Known rows, with every way that one mark hangs from another:
(Q343 Q345): .08,-.14,.10,-.01,.10,-.03,.14,.13,.04,-.01,.02,.01,.04,.00,-.07,.06,.03,.03,-.08,-.10,.11
(Q490 Q343): .03,-.15,-.03,-.03,-.15,.10,.07,-.11,.01,-.03,.09,-.01,-.01,.08,-.09,.02,.09,.10,-.13,-.01,.04
(Q119 (Q172 Q345)): -.03,.12,.07,-.05,.01,-.17,-.03,.35,-.16,.06,.06,.04,-.04,.12,-.18,.05,.09,.10,-.03,-.13,.02
(Q393 (Q705 (Q490 (Q343 Q119 Q345)))): .21,-.49,.02,-.23,-.49,.16,.04,-.04,-.30,-.26,.19,-.38,-.03,.07,-.22,.06,.03,.12,-.30,-.38,.38
(Q345 Q927): -.16,.00,.04,-.04,.08,-.02,.04,-.14,.06,.01,-.04,-.15,-.03,-.05,-.09,.12,.14,-.06,.05,.03,-.07
(Q393 Q705): -.08,-.12,.03,.04,-.04,-.03,-.13,-.05,-.09,-.13,.01,-.12,.00,.08,-.03,-.02,-.07,-.05,-.02,.05,.08
(Q345 (Q343 Q119)): .24,-.05,-.08,-.01,-.35,.09,.22,.16,-.16,.00,.07,.10,.03,.00,-.26,.18,.22,.07,.06,-.22,.09
(Q393 (Q705 (Q490 (Q343 Q119)))): .13,-.34,-.06,-.21,-.58,.18,-.10,-.16,-.33,-.26,.18,-.41,-.08,.07,-.15,.00,.01,.10,-.22,-.29,.27
(Q343 (Q345 (Q927 Q119 Q490))): -.18,-.41,.00,-.05,-.23,.08,.22,-.26,.16,-.16,.01,.04,-.10,-.12,-.11,.15,.17,.03,.00,-.10,.21
(Q172 Q345 Q490): .13,-.12,.02,-.05,-.11,-.09,-.14,.21,.01,-.02,.07,.20,-.11,-.02,-.21,.05,.04,-.04,.05,-.14,-.02
(Q705 Q393 (Q490 Q172 (Q343 Q345))): .05,-.26,.21,-.24,-.35,-.04,-.17,-.02,-.03,-.05,.12,-.45,.04,.11,-.32,-.16,-.19,.10,-.34,-.39,.13
(Q172 Q490): .08,-.17,.01,-.10,-.06,.01,-.18,.03,.03,-.02,.05,.21,-.09,-.07,-.04,-.08,.03,-.10,.05,-.16,-.03
(Q345 Q343 (Q927 Q119)): -.11,-.16,-.05,.06,-.30,.04,.21,-.09,.07,.01,.06,.28,-.01,-.06,-.21,.19,.33,-.05,.11,-.12,.04
(Q343 (Q119 (Q172 Q490)) (Q345 Q927)): .01,-.23,.14,-.32,-.08,.01,.04,.33,-.13,.01,.09,.03,-.11,-.10,-.30,.05,.35,-.02,.02,-.57,.06
(Q119 (Q172 (Q345 Q343))): .12,.05,.07,.02,-.10,-.20,.13,.41,-.18,.09,.10,.27,-.03,.18,-.37,.16,.22,.08,.00,-.14,.07
(Q343 (Q119 (Q172 Q345))): .06,.13,-.01,-.11,-.22,-.05,.03,.45,-.29,.05,.08,-.04,-.04,.07,-.26,.12,.18,.18,.00,-.32,.06
(Q927 Q345): -.07,.12,.07,-.08,.23,-.11,-.10,-.04,-.05,.03,.04,-.29,.04,-.05,-.17,.09,.16,.08,-.02,-.01,-.09
(Q119 Q172): -.09,.06,.07,-.11,.06,-.07,-.05,.18,-.14,.06,.03,.07,-.04,.08,.00,-.11,.07,.03,-.03,-.16,.02
(Q172 (Q345 Q343 (Q927 Q119))): -.07,-.12,-.06,.11,-.37,-.06,.22,.07,.05,.01,.08,.25,-.02,-.02,-.37,.34,.34,.01,.10,-.09,.04
(Q393 (Q705 Q490)): -.01,-.21,.04,-.12,-.21,-.03,-.20,-.16,-.22,-.20,.06,-.32,-.08,.05,.01,-.08,-.18,-.09,-.13,-.08,.20
(Q345 (Q343 Q119) (Q927 (Q490 Q172))): .01,-.14,-.07,-.22,-.55,.04,.17,-.18,-.19,-.04,-.05,-.21,-.20,.03,-.52,.13,.26,.04,.07,-.26,.04
(Q345 Q343 (Q927 (Q119 (Q172 Q490)))): -.13,-.29,.02,-.16,-.29,-.03,.00,.14,-.05,.04,.15,.52,-.14,-.05,-.25,.00,.43,-.13,.14,-.43,.03

Rows:
-.09,-.48,.00,-.14,-.37,.12,.19,-.06,-.05,-.13,.18,.25,-.11,.06,-.10,-.06,.19,.23,-.20,-.31,.33 | (Q927 (Q119 Q172) (Q490 (Q343 Q345)))
-.21,-.10,.01,-.06,-.24,-.03,.16,.10,-.08,.06,.10,.34,-.05,.01,-.21,.08,.40,-.04,.07,-.27,.05 | (Q345 Q343 (Q927 (Q119 Q172)))
.02,-.35,.00,-.15,-.36,.06,-.15,-.25,-.21,-.23,.16,-.33,-.08,.12,-.06,-.06,-.08,.00,-.25,-.09,.22 | (Q393 (Q705 (Q490 Q343)))
-.10,-.27,.09,-.08,.02,-.01,.24,-.25,.12,-.15,-.07,-.19,-.10,-.05,-.18,.19,.11,.02,-.03,.01,.14 | (Q343 (Q345 (Q927 Q490)))
-.15,-.07,.14,-.22,-.43,-.13,-.24,-.10,-.01,-.03,.07,-.63,-.07,.12,-.52,.06,-.05,.07,-.22,-.22,-.07 | (Q705 Q393 (Q490 (Q172 (Q345 Q927)) Q343))
-.08,.03,.15,-.19,-.31,-.11,-.37,-.02,-.06,-.02,.00,-.43,.00,.04,-.16,-.23,-.31,-.04,-.13,-.29,-.02 | (Q705 Q393 (Q490 Q172))
.09,.07,-.02,-.14,-.47,-.08,.13,.23,-.22,.10,-.01,-.17,-.07,.07,-.66,.28,.32,.05,.07,-.32,-.08 | (Q490 (Q172 (Q345 (Q343 Q119) Q927)))
-.16,.11,.06,-.13,-.13,-.18,-.07,.07,-.06,.10,-.07,-.27,-.09,.08,-.41,.10,.10,.00,.01,-.09,-.17 | (Q490 (Q172 (Q345 Q927)))
-.28,.09,.03,-.15,.06,-.09,-.16,.15,-.15,.07,.14,-.03,.01,-.04,-.11,-.05,.29,.13,-.02,-.31,-.02 | (Q927 (Q119 Q172) Q345)
-.01,.07,.14,-.14,-.37,-.21,-.35,.12,-.09,-.01,.01,-.45,-.04,.09,-.35,-.08,-.29,.04,-.14,-.26,-.03 | (Q705 Q393 (Q490 (Q172 Q345)))
-.16,-.19,-.04,-.26,-.37,.16,.15,-.19,-.19,-.12,.08,-.25,-.19,.04,-.29,.11,.35,.20,-.08,-.24,.13 | (Q345 (Q927 (Q490 (Q343 (Q119 Q172)))))
.03,-.04,-.01,-.13,-.34,-.06,-.06,.10,-.12,.07,.08,-.13,-.06,.20,-.39,.01,.06,.15,-.16,-.15,-.07 | (Q490 (Q172 Q345) Q343)
.07,-.08,.01,-.27,-.23,.06,-.16,.32,-.24,.02,.11,.17,-.12,-.04,-.12,-.13,.19,.00,.06,-.51,.04 | (Q343 (Q119 (Q172 Q490)))
.03,-.15,-.08,-.19,-.27,.15,.04,-.28,-.16,-.15,.13,-.47,-.09,-.04,-.34,.18,.29,.32,-.12,-.17,.09 | (Q927 Q345 (Q490 (Q343 Q119)))
.15,.04,.02,-.04,-.31,-.19,.04,.25,-.15,.11,.02,.09,-.05,.18,-.50,.10,.09,.05,-.01,-.15,-.04 | (Q490 (Q172 (Q345 Q343)))
.16,-.17,.05,-.15,-.53,-.23,-.18,.08,-.38,-.10,.07,-.22,-.12,.23,-.47,.03,-.07,-.05,-.14,-.24,.15 | (Q393 (Q705 (Q490 (Q172 (Q345 Q343)))))
.04,-.06,.08,-.16,-.04,-.16,-.19,.40,-.13,.04,.11,.23,-.14,.05,-.22,-.04,.11,-.01,.02,-.28,-.01 | (Q119 (Q172 Q345 Q490))
-.23,-.09,.02,-.22,-.21,-.05,-.04,-.33,-.03,-.04,-.12,-.30,-.22,.03,-.25,-.04,.05,-.03,.02,-.05,-.06 | (Q345 (Q927 (Q490 Q172)))
.38,-.17,-.07,-.05,-.46,.00,.07,.35,-.14,-.01,.14,.32,-.09,-.02,-.47,.25,.26,.04,.11,-.35,.06 | (Q172 (Q345 (Q343 Q119)) Q490)
.02,-.27,.01,-.32,-.51,.11,-.15,.02,-.48,-.18,.21,-.37,-.12,.14,-.15,-.11,.08,.11,-.25,-.44,.29 | (Q393 (Q705 (Q490 (Q343 (Q119 Q172)))))
-.13,-.31,-.09,.02,-.44,.08,.25,-.33,.08,-.13,.02,.21,-.14,-.07,-.23,.20,.27,.00,.11,-.04,.15 | (Q345 Q343 (Q927 Q119 Q490))
-.14,.04,.04,-.26,-.03,-.14,-.21,-.24,-.15,-.01,-.04,-.47,-.15,.02,-.31,-.06,.06,.11,-.06,-.12,-.08 | (Q927 Q345 (Q490 Q172))
-.01,.03,.03,-.15,-.20,.00,.21,.22,-.24,.07,.06,.00,-.06,.03,-.36,.19,.42,.04,.07,-.32,.03 | (Q345 (Q343 (Q119 Q172)) Q927)
-.05,-.24,-.04,-.21,-.41,.07,-.03,-.32,-.08,-.07,.02,-.16,-.18,.14,-.23,-.14,-.02,.14,-.16,-.12,.05 | (Q927 (Q490 Q172 Q343))
.30,.00,-.08,.05,-.39,.00,.23,.32,-.17,.00,.08,.09,.01,.05,-.44,.33,.23,.14,.06,-.20,.08 | (Q172 (Q345 (Q343 Q119)))
-.07,-.16,-.01,-.14,-.03,.02,.00,-.41,-.03,-.14,.10,-.38,-.11,.02,-.26,.13,.20,.23,-.15,.03,.04 | (Q927 Q345 (Q490 Q343))
.14,-.37,-.03,-.28,-.56,.16,.17,-.10,-.18,-.10,.06,-.22,-.13,.09,-.38,-.02,.10,.25,-.21,-.39,.20 | (Q927 (Q490 Q172 (Q343 Q119 Q345)))
.08,-.07,-.08,-.25,-.51,.15,-.03,.04,-.23,.05,.09,-.22,-.04,.09,-.29,-.09,.12,.16,-.13,-.38,-.01 | (Q490 Q172 (Q343 Q119))
